In the rows, 128 means zero.
Known rows, with every step that occurs
somek, sanuf, zozi, pupuv, bepi, subi: [142 138 118  69 162 160 158 139 160 142 152 147  74 150 140 123 143 150
 131 152  82 126 161 132  50 190 138 185 132 143 120 120 147 161 137]
rekat, kasomi: [135 129 123 111 130 105 140 124 124 126 125 113 130 136 140 125 134 130
 121 126 116 125 121 120 107 132 111 117 130 126 130 115 131 126 132]
sanuf, somek, rekat, kasomi, subi, bepi: [127 141 106  82 146  78 185 109 147 139 176 119 126 143 167 126 134 142
 106 152 136 126 184  78  50 129 128 115 152 122  99 154 139 140 115]
subi, kasomi: [112 129 124 108 133 112 101 125 135 129 122 126 150 140 172 132 137 138
 124 125 128 125 146 122 146 108 120 118 125 129 130 130 132 126 101]
bami, mevag: [127 122 128 134 112 162 121 118 120 122 130 114 119 127 154 131 118 130
 127 124 112 126 152 123 129 112 137 107 131 132 126 141 127 122 101]
pupuv, zozi, sanuf, somek: [153 148 129  64 177 157 155 139 151 139 137 134  70 126 115 118 114 153
 107 144 127 127 164 149 119 161 130 176 127 144 109 134 134 138 159]
rekat, somek, sanuf: [132 138 106 115 138 134 154 122 143 142 142 124  57 144 137 124 118 137
 132 154  91 121 122  74 136 153 124 124 129 134 118 133 132 154 116]
kasomi, subi: [133 131 121 133 128 119 151 122 129 128 157 131 149 141 136 119 162 119
 123 129 147 124 154 124 124 116 134 122 138 136 119 125 125 112 118]
bepi, subi, kasomi: [109 132 123  85 126 116 117 140 140 130 123 141 185 149 161 117 158 135
 122 125 116 126 171 161 124  99 129 143 127 132 145 123 126 121  98]
kunugev, mevag: [127 125 129 141 114 145 121 126 120 121 127 115 119 130 155 114 122 125
 120 123 115 134 148 113 145 121 135 100 133 130 127 135 123 126 106]
kasomi, subi, mevag: [118 136 118 115 115 113 151 125 126 133 160 131 153 132 153 113 165 126
 122 122 135 119 173 119 134  96 140  99 140 142 111 141 137 104 119]
sovag, kasomi, rekat, somek, sanuf, zozi, pupuv: [139 148  98 100 164 106 147 101 161 150 186 120  63 169 171 111 146 148
 118 166 114 127 168  73 134 180 119 138 153 136 117 109 148 166 117]
somek, sanuf, zozi: [131 129 116 112 146 132 151 121 146 146 146 135  67 135 138 137 123 149
 122 156 104 133 125  95 103 163 135 144 127 136 107 138 139 158 129]
sovag, kasomi, rekat, somek, sanuf, zozi, pupuv, bepi: [144 153 103  84 174 124 148 103 162 142 185 123  42 171 169 103 144 143
 123 158 106 129 174  82 123 188 115 151 156 141 123 104 150 167 127]
sovag, kasomi, rekat, somek, sanuf, zozi: [131 147  99 106 153  96 150  97 153 147 179 122  64 163 162 108 141 141
 115 162 119 136 160  70 158 157 117 128 152 136 122 115 138 161 114]
mevag, subi, kasomi, rekat, somek, sanuf: [107 138 103 101 122 122 108 108 137 135 146 116  81 155 191 122 145 149
 120 146 107 115 209  86 157 121 132  92 122 129 128 146 132 147  74]
kasomi, sovag: [124 131 119 144 127 131 127 120 129 127 140 121 134 140 136 115 148 116
 119 128 163 134 155 144 132 124 132 117 134 136 126 116 130 123 124]
subi, mevag, kunugev: [114 135 124 108  82 126 129 127 117 136 126 120 137 113 166 115 136 136
 117 116 120 124 175 127 148  95 149  80 124 135 111 155 137 119 120]
kasomi, rekat, somek, sanuf, zozi, pupuv, metik: [153 148 100  99 154 127 163 116 154 147 171 120   7 158 146  86 132 148
 132 164 101 123 170 106 110 190 131 160 141 144 126 118 146 167 126]
kasomi, rekat, somek, sanuf, zozi, pupuv, bepi: [150 150 102  98 161 130 160 115 156 144 173 119   4 157 139  92 130 144
 134 161  85 126 162 100 111 196 124 162 142 143 122 121 146 168 122]
somek, rekat, kasomi: [139 136 111 111 141  97 162 115 130 132 142 111 121 136 148 130 130 129
 114 135  98 120 149 104  77 139 116 111 142 118 124 137 137 139 146]
sovag, kasomi, subi, bepi, pupuv, zozi: [125 142 128  57 132  87 144 113 147 129 157 125 208 159 195 123 166 141
 108 121 209 136 209 138  98 103 127 146 151 154 130  87 132 106 116]
sovag, kasomi: [123 132 126 113 141 122 118 114 135 128 143 131 159 145 157 138 142 127
 118 127 146 131 143 106 144 122 118 118 142 127 130 111 131 129 129]
subi, mevag: [112 134 125 111 113 122 129 130 124 135 131 127 134 117 149 121 132 135
 125 120 114 122 149 122 141 106 136 105 130 136 118 146 142 119 127]
kunugev, mevag, subi, kasomi, rekat: [105 128 121 122 102 138  85 112 118 117 134 107 126 143 204 110 143 138
 111 121 121 128 224 113 168  95 141  68 126 127 135 148 124 125  65]
zozi, sanuf, somek, rekat, kasomi: [147 149 110  75 179 122 181 123 152 145 152 117  79 134 129 127 115 152
 103 155  91 121 161 111  83 174 122 144 141 122  96 151 140 153 162]
subi, kasomi, rekat, somek, sanuf, zozi, pupuv, metik: [136 148  99  79 159 112 132 115 160 147 163 119  38 170 189  94 140 158
 127 158 103 120 186 104 125 168 122 150 137 145 127 120 151 163 102]
metik, pupuv, bepi: [145 139 135  87 150 159 142 132 127 121 122 133 117 144 126 109 119 131
 138 114 118 126 140 141 102 154 110 162 133 143 136 106 141 136 153]
rekat, kasomi, subi, bepi, pupuv, zozi: [136 140 124  55 120  74 167 122 136 127 140 108 177 151 178 108 156 144
 111 119 179 130 188 153  60 111 121 145 140 153 127  90 132 104 116]
pupuv, zozi, sanuf, somek, rekat, kasomi, sovag: [158 156 110  60 187 136 180 123 153 142 155 115  72 141 135 109 131 145
  89 149 128 125 198 144  84 165 122 156 142 142 105 131 142 141 172]
bepi, pupuv, metik: [146 131 133  83 123 138 140 134 130 131 109 125 127 145 146 105 129 136
 134 117 146 135 165 175  96 134 124 163 131 151 136  95 127 131 152]
kunugev, mevag, subi, bepi, pupuv: [102 125 135  93  80 142 109 123 121 119 116 106 158 131 195 123 119 154
 116 118 155 137 217 128  93 108 149  96 126 135 127 134 125 122  71]
bami, mevag, kunugev: [129 124 127 134  80 166 120 114 111 124 125 108 125 122 172 124 122 130
 119 120 119 126 178 129 138 100 151  83 126 132 118 149 121 122  94]
kunugev, mevag, subi, bepi: [ 97 124 134 115  85 149 104 120 119 114 129 112 143 123 185 129 120 147
 115 121 148 129 201 105 105 104 153  81 124 125 129 151 126 120  63]
pupuv, bepi, subi: [130 137 133  83 135 154 141 143 134 120 127 147 133 140 120 106 147 119
 135 117 105 129 156 169  94 126 129 169 133 139 152 115 124 124 133]

Rows
[103 122 128 117 102 158  84 121 119 117 121 115 133 138 200 131 132 144
 112 121 116 126 203 103 148 100 137  69 121 127 126 152 126 124  69] : kunugev, mevag, subi, kasomi
[ 94 127 134  98  96 131 109 122 126 121 130 124 154 121 163 145 126 152
 124 126 163 123 186 117  83 110 149 106 119 122 130 146 132 121  80] : mevag, subi, bepi
[129 139 129  68 118  92 157 126 140 130 144 122 182 144 168 111 152 142
 116 122 198 134 202 161  76 106 138 158 139 156 125 102 128 104 110] : kasomi, subi, bepi, pupuv, zozi
[169 157 117  37 193 137 190 130 149 144 142 121  85 146 132 111 110 159
 100 144 104 118 183 135  67 183 107 176 140 143 107 124 151 153 186] : metik, pupuv, zozi, sanuf, somek, rekat, kasomi
[120 135 137  63 108 108 136 131 137 128 113 120 161 137 171 112 120 148
 133 115 185 135 178 168  65 120 135 165 131 146 140 100 133 123 118] : subi, bepi, pupuv, metik
[147 151 101  84 165 120 151 104 160 146 183 123  45 173 174  99 148 147
 123 160 120 126 183  87 124 182 120 150 154 143 128 101 149 165 129] : sovag, kasomi, rekat, somek, sanuf, zozi, pupuv, metik
[166 152 117  28 175 122 186 132 153 149 129 113  91 144 144 112 116 161
  98 144 115 132 196 159  63 169 114 178 139 150 104 115 138 147 181] : bepi, pupuv, zozi, sanuf, somek, rekat, kasomi
[150 147 133  77 165 151 147 139 143 131 128 127 100 123 117 117 127 145
 112 129 135 120 160 166 122 151 131 174 125 146 128 119 133 122 161] : pupuv, zozi, sanuf
[125 139 118 124 139  93 121 102 135 128 158 121 149 151 162 117 156 119
 116 128 154 133 169 118 168 116 122 118 148 127 141 108 128 130 127] : sovag, kasomi, rekat
[114 137 116 117 132  87 103 114 134 128 137 116 139 147 176 107 149 131
 121 126 135 127 171 136 171 102 124 118 131 130 141 126 130 127  98] : subi, kasomi, rekat
[134 143 108 134 127  99 144 114 132 134 154 113  76 144 126  88 130 125
 130 143 118 128 151 117 163 135 123 126 139 131 137 124 126 138 110] : kasomi, rekat, somek
[129 142 130  52 148 148 132 142 137 123 117 144 163 162 154 102 144 137
 134 111 108 124 173 166  97 132 111 175 133 147 149 102 138 131 129] : metik, pupuv, bepi, subi, kasomi
[135 154 125  25 156 106 171 129 162 146 136 119 125 132 161 121 104 171
 105 143 162 135 213 156  46 151 137 186 139 146 108 130 140 141 142] : subi, bepi, pupuv, zozi, sanuf, somek, rekat
[139 138 102 106 155 109 170 109 142 141 161 117  91 147 148 119 130 131
 103 153 115 131 172  97  80 146 118 109 148 123 101 146 140 153 142] : sanuf, somek, rekat, kasomi, sovag
[134 156 107  50 156 130 154 129 148 134 141 132 100 178 165  82 147 137
 134 133  87 118 193 137 124 145 112 174 138 152 150 102 140 151 117] : metik, pupuv, bepi, subi, kasomi, rekat, somek, sanuf
[119 145  98 107 141  90 125 108 146 140 149 112  82 159 184 106 139 138
 125 148 107 122 167  93 178 123 120 116 131 134 131 130 134 147  88] : subi, kasomi, rekat, somek, sanuf
[117 118 130 126  96 188 106 115 112 118 130 116 116 125 164 143 124 142
 124 125 114 119 192 117 116 108 147  84 123 127 123 156 126 122  83] : bami, mevag, subi
[160 151 121  41 174 136 176 134 156 151 131 123  90 139 135 114 112 159
 104 145 124 133 200 164  78 166 126 186 138 151 103 125 135 149 179] : bepi, pupuv, zozi, sanuf, somek, rekat
[140 131 115 105 158 142 146 128 155 148 152 132  67 140 146 142 129 157
 125 160  99 126 136  98  77 191 136 154 128 136 102 130 151 164 134] : somek, sanuf, zozi, pupuv
[152 141 106  88 157 155 164 129 157 150 158 130   7 154 141 111 118 159
 135 166  87 121 140  87  83 202 124 160 135 145 112 121 150 171 128] : rekat, somek, sanuf, zozi, pupuv, metik
[109 138 102  93 128 121 116 107 143 143 158 121  54 156 185 118 138 164
 117 159 102 124 205  82 141 141 131 104 125 133 118 151 139 158  71] : mevag, subi, kasomi, rekat, somek, sanuf, zozi
[118 143 106 114 131  86 115 112 139 134 145 112 102 155 169  96 137 135
 125 138 119 125 165 112 181 115 114 117 135 133 138 127 130 135  85] : subi, kasomi, rekat, somek
[158 147 130  41 165 145 159 141 151 146 119 125  97 138 129 111 115 160
 109 138 137 138 182 179 101 162 122 191 130 157 107 110 131 139 168] : bepi, pupuv, zozi, sanuf, somek
[117 140 116 101 103 107 140 109 127 134 167 127 185 144 196 119 179 125
 106 117 155 123 202 101 159  84 139  72 148 140 109 130 135 107 116] : sovag, kasomi, subi, mevag, kunugev
[111 135 125 111 114  91 148 119 136 124 161 126 179 135 159 123 155 131
 124 127 183 126 168 120  95 102 144 126 139 134 124 126 128 105  89] : kasomi, subi, bepi
[133 151 101  77 167 116 129 113 161 143 164 119  34 167 182  99 137 154
 129 155  89 124 176  97 128 174 116 152 139 144 124 123 152 164  99] : subi, kasomi, rekat, somek, sanuf, zozi, pupuv, bepi
[116 121 131 132  98 172 107 124 113 117 126 116 117 127 163 125 126 136
 117 124 114 128 186 106 132 117 144  76 124 125 126 150 122 126  89] : kunugev, mevag, subi
[161 152 130  50 182 162 164 140 147 140 131 134  92 140 117 110 109 159
 111 138 127 123 168 151 106 176 118 189 130 152 110 117 143 144 173] : metik, pupuv, zozi, sanuf, somek
[135 138 104 123 141  98 161 109 131 132 152 105 126 145 153 119 147 119
 107 136 125 124 170 116  81 135 119 104 147 124 123 128 139 135 144] : somek, rekat, kasomi, sovag
[145 150 121  23 150  91 185 126 152 138 150 111 142 151 167 107 146 162
 100 136 169 130 200 150  56 139 123 166 141 155 107 103 135 118 129] : rekat, kasomi, subi, bepi, pupuv, zozi, sanuf, somek
[132 144 127  63 113 164 137 148 135 129 132 135 139 135 164 104 157 135
 128 113  96 116 204 169  82 135 147 139 131 142 130 127 144 125 132] : zozi, pupuv, bepi, subi, mevag, kunugev
[126 136 114  98 118  93 161 120 123 131 154 115 153 139 165 113 167 130
 115 121 121 117 161 111 115 102 122  91 141 139 115 127 140 105 124] : rekat, kasomi, subi, mevag
[118 142 138  36 118 142 128 134 140 129 116 118 151 127 165 131 123 173
 112 124 178 126 228 173  64 135 145 158 118 146 127 120 133 119 114] : mevag, subi, bepi, pupuv, zozi, sanuf
[156 145 134  55 154 138 152 141 144 139 111 120 122 135 131 111 126 153
 113 125 144 133 176 194 105 152 125 189 127 159 123  97 130 126 167] : bepi, pupuv, zozi, sanuf
[130 143 128  64 139 162 137 150 142 128 137 140 137 139 147 109 154 136
 136 117  91 114 184 166  74 145 136 160 136 142 136 121 148 125 138] : zozi, pupuv, bepi, subi, mevag
[ 98 127 120 114 114 145  87 117 126 123 132 122 150 147 186 135 158 139
 114 126 157 123 211 131 134 103 133  84 121 131 125 137 134 121  83] : mevag, subi, kasomi, sovag
